Each row was made from one walk, in order. Every step used is in the known rows, and no mark comes twice. Write each row's walk.
Known rows
gemez sogin: [ 0.04  0.08 -0.47 -0.17 -0.39 -0.02  0.12 -0.03  0.19  0.05  0.14  0.10
  0.31  0.31 -0.21 -0.28 -0.18 -0.19]
litod gemez sogin: [-0.24  0.34 -0.44 -0.22  0.14 -0.17  0.19  0.27  0.38 -0.03  0.18  0.03
  0.01  0.40 -0.11 -0.05 -0.15 -0.04]
sogin zagi: [ 0.12  0.03  0.07  0.14 -0.31  0.07  0.07 -0.35  0.02 -0.22 -0.10  0.21
  0.20  0.02  0.15 -0.45  0.15  0.29]
dulot sogin: [ 0.11 -0.21 -0.10  0.21 -0.63  0.28 -0.18 -0.16  0.00 -0.05  0.31 -0.06
  0.33 -0.13 -0.36 -0.02  0.44 -0.15]
litod zagi zemut leva: [-0.30 -0.20 -0.04 -0.08  0.42  0.16  0.23  0.24  0.12  0.05 -0.11  0.18
 -0.04 -0.03 -0.44 -0.15 -0.04 -0.13]
zagi voza dulot litod gemez: [ 0.19  0.00  0.46  0.11  0.00 -0.17 -0.15 -0.03  0.00 -0.04  0.16 -0.18
 -0.23 -0.22  0.09  0.32 -0.18  0.01]
dulot sogin leva: [ 0.33 -0.32 -0.13  0.24 -0.80  0.34 -0.15 -0.23  0.13 -0.38  0.52 -0.07
  0.33 -0.01 -0.25 -0.16  0.51 -0.18]
gemez sogin dulot litod zagi: [-0.25 -0.11 -0.29 -0.26  0.01 -0.18  0.24  0.04 -0.14  0.21 -0.11  0.26
 -0.09  0.14  0.31 -0.26 -0.09 -0.04]
voza dulot litod gemez sogin zagi zemut leva: [ 0.01  0.37 -0.33 -0.03  0.56  0.01  0.15  0.27  0.10  0.12  0.02 -0.01
 -0.21  0.23  0.35  0.25 -0.07 -0.05]
gemez sogin zagi zemut: [-0.23  0.08 -0.53 -0.24  0.11 -0.08  0.28 -0.06  0.04  0.09 -0.04  0.05
  0.21  0.13 -0.07 -0.56 -0.14  0.09]
zagi litod gemez sogin: [-0.12  0.21 -0.42 -0.18  0.33  0.07  0.06  0.28 -0.10  0.06 -0.12 -0.40
  0.06  0.13 -0.45  0.20 -0.14 -0.21]
dulot litod gemez: [-0.25  0.13 -0.25  0.28  0.24 -0.03 -0.14  0.30 -0.01  0.02  0.10 -0.11
 -0.13  0.17  0.24  0.23  0.29 -0.08]
litod zagi: [-0.02 -0.20  0.18  0.00 -0.04  0.17  0.03  0.07  0.03 -0.04 -0.19  0.31
  0.10  0.04 -0.26 -0.03  0.05  0.00]
voza zagi litod gemez sogin: [-0.11  0.15 -0.22  0.08  0.09  0.16 -0.47  0.15 -0.02  0.34 -0.14 -0.35
  0.22  0.03 -0.16  0.45  0.16 -0.24]
zagi voza dulot: [ 0.45 -0.08  0.64  0.04 -0.40 -0.06 -0.16 -0.27  0.06 -0.14  0.15 -0.11
 -0.03 -0.22 -0.15  0.18 -0.27 -0.03]
litod gemez: [-0.05  0.25 -0.04  0.01  0.01 -0.01 -0.01  0.17  0.33 -0.19  0.15 -0.01
 -0.01  0.29 -0.13  0.11  0.04 -0.01]
zagi voza: [ 0.17 -0.22  0.51  0.13 -0.53 -0.13 -0.14 -0.30  0.06 -0.19  0.21 -0.12
  0.04 -0.28 -0.29 -0.10 -0.16 -0.02]
zagi zemut: [ 0.06 -0.17  0.03  0.01  0.06  0.24 -0.16  0.01 -0.03 -0.03  0.02 -0.31
  0.18 -0.02 -0.50 -0.08  0.07 -0.23]
litod zagi voza dulot: [ 0.08 -0.22  0.54 -0.07  0.08 -0.01  0.02  0.01 -0.01 -0.02 -0.14  0.21
 -0.12 -0.23 -0.19  0.14 -0.20  0.09]

Which walk is each row?
[-0.44  0.21 -0.55  0.12  0.43 -0.17  0.07  0.31 -0.01  0.12  0.05 -0.02
 -0.14  0.20  0.38 -0.01  0.18  0.06]
dulot litod gemez sogin zagi
[ 0.48  0.08  0.07  0.03 -0.17  0.34 -0.09 -0.16 -0.15  0.00 -0.03 -0.08
  0.15 -0.10 -0.03  0.27  0.19  0.01]
voza dulot sogin zagi litod
[ 0.51  0.14  0.09  0.17 -0.12  0.24 -0.23  0.03 -0.07  0.04 -0.03 -0.02
  0.03  0.18  0.25  0.45  0.09 -0.19]
voza dulot litod
[ 0.12 -0.01  0.35  0.14 -0.06 -0.13  0.04 -0.33 -0.11 -0.13 -0.06  0.07
 -0.09 -0.27  0.35 -0.22 -0.02  0.37]
sogin zagi voza dulot litod
[-0.11 -0.33  0.46 -0.01  0.00 -0.05  0.03  0.00 -0.01 -0.05 -0.10  0.20
 -0.07 -0.26 -0.29 -0.05 -0.12  0.10]
litod zagi voza
[-0.29 -0.28  0.10  0.26  0.23 -0.06 -0.11  0.18 -0.24  0.13 -0.08  0.04
 -0.17 -0.22  0.12  0.12  0.18  0.00]
dulot litod zagi voza
[ 0.00  0.16 -0.43 -0.16  0.25  0.10  0.07  0.25 -0.04 -0.10 -0.02 -0.39
  0.06  0.19 -0.39  0.12 -0.10 -0.22]
zagi litod gemez sogin leva
[-0.33  0.38 -0.46 -0.22  0.28 -0.21  0.30  0.19  0.32 -0.06  0.09  0.11
 -0.03  0.33  0.07 -0.22 -0.12  0.18]
litod gemez sogin zagi
[-0.13  0.16 -0.28 -0.25  0.33  0.01  0.11  0.22 -0.19  0.06 -0.18 -0.33
 -0.07  0.09 -0.28  0.15 -0.15 -0.16]
zagi litod gemez sogin dulot
[-0.14 -0.06 -0.32 -0.22 -0.18 -0.18  0.17 -0.05 -0.11  0.16 -0.01  0.17
 -0.04  0.18  0.32 -0.29 -0.08 -0.09]
gemez sogin dulot litod
[-0.10 -0.32  0.35  0.02 -0.02 -0.03  0.01 -0.09 -0.35  0.05 -0.25  0.27
 -0.29 -0.09  0.53 -0.04  0.22  0.05]
sogin dulot litod zagi
[ 0.35  0.06  0.13  0.10  0.14  0.23 -0.15  0.15 -0.11  0.10 -0.16  0.12
 -0.06  0.12  0.23  0.47  0.07 -0.11]
voza dulot litod zagi
[-0.09 -0.03 -0.07  0.23 -0.08  0.23 -0.41  0.00  0.23  0.26  0.09 -0.19
  0.24 -0.03 -0.20  0.15  0.22 -0.34]
voza zagi zemut leva
[ 0.03 -0.28  0.48 -0.06  0.07  0.03  0.01  0.02 -0.05  0.03 -0.06  0.17
 -0.11 -0.33 -0.24  0.16 -0.08  0.10]
litod zagi voza dulot sogin
[ 0.02 -0.10  0.36  0.13 -0.27 -0.16  0.08 -0.43 -0.01 -0.24 -0.02  0.09
  0.03 -0.28  0.12 -0.47 -0.02  0.38]
sogin zagi voza
[-0.12 -0.09  0.25  0.02  0.00 -0.11  0.00 -0.04 -0.21 -0.03 -0.08  0.12
 -0.35  0.04  0.58  0.02  0.21  0.05]
sogin dulot litod gemez
[ 0.09  0.05  0.26  0.00  0.07 -0.25 -0.05  0.02  0.03  0.03  0.17 -0.16
 -0.23 -0.16  0.09  0.25 -0.26  0.00]
zagi voza dulot litod gemez sogin
[ 0.22  0.00  0.43  0.06 -0.19 -0.11  0.07 -0.41 -0.01 -0.20 -0.05  0.10
 -0.02 -0.24  0.21 -0.28 -0.10  0.38]
sogin zagi voza dulot
[-0.12  0.09 -0.08  0.00  0.09  0.10 -0.42  0.08 -0.10  0.34 -0.19 -0.29
  0.10 -0.01  0.01  0.41  0.15 -0.19]
voza zagi litod gemez sogin dulot
[ 0.13 -0.34  0.46 -0.04 -0.02  0.05  0.03 -0.01  0.02 -0.14  0.03  0.18
 -0.11 -0.26 -0.19  0.09 -0.04  0.08]
litod zagi voza dulot sogin leva
[-0.12  0.13 -0.57 -0.21 -0.01 -0.04  0.26 -0.08 -0.07  0.08 -0.13  0.01
  0.24  0.12 -0.09 -0.43 -0.16  0.06]
gemez sogin zagi litod
[ 0.00  0.09  0.31  0.10  0.15 -0.21  0.09 -0.21 -0.04 -0.14 -0.04  0.05
 -0.19 -0.22  0.39 -0.15 -0.04  0.42]
sogin zagi voza dulot litod gemez
[ 0.18  0.35 -0.19  0.00  0.33  0.02  0.01  0.18  0.02  0.09 -0.04  0.03
 -0.13  0.26  0.44  0.33 -0.01  0.03]
voza dulot litod gemez sogin zagi
[-0.16  0.05 -0.30 -0.18 -0.17 -0.27  0.29 -0.21  0.10  0.01  0.07  0.14
  0.14  0.00  0.03 -0.57 -0.26  0.19]
gemez sogin zagi voza
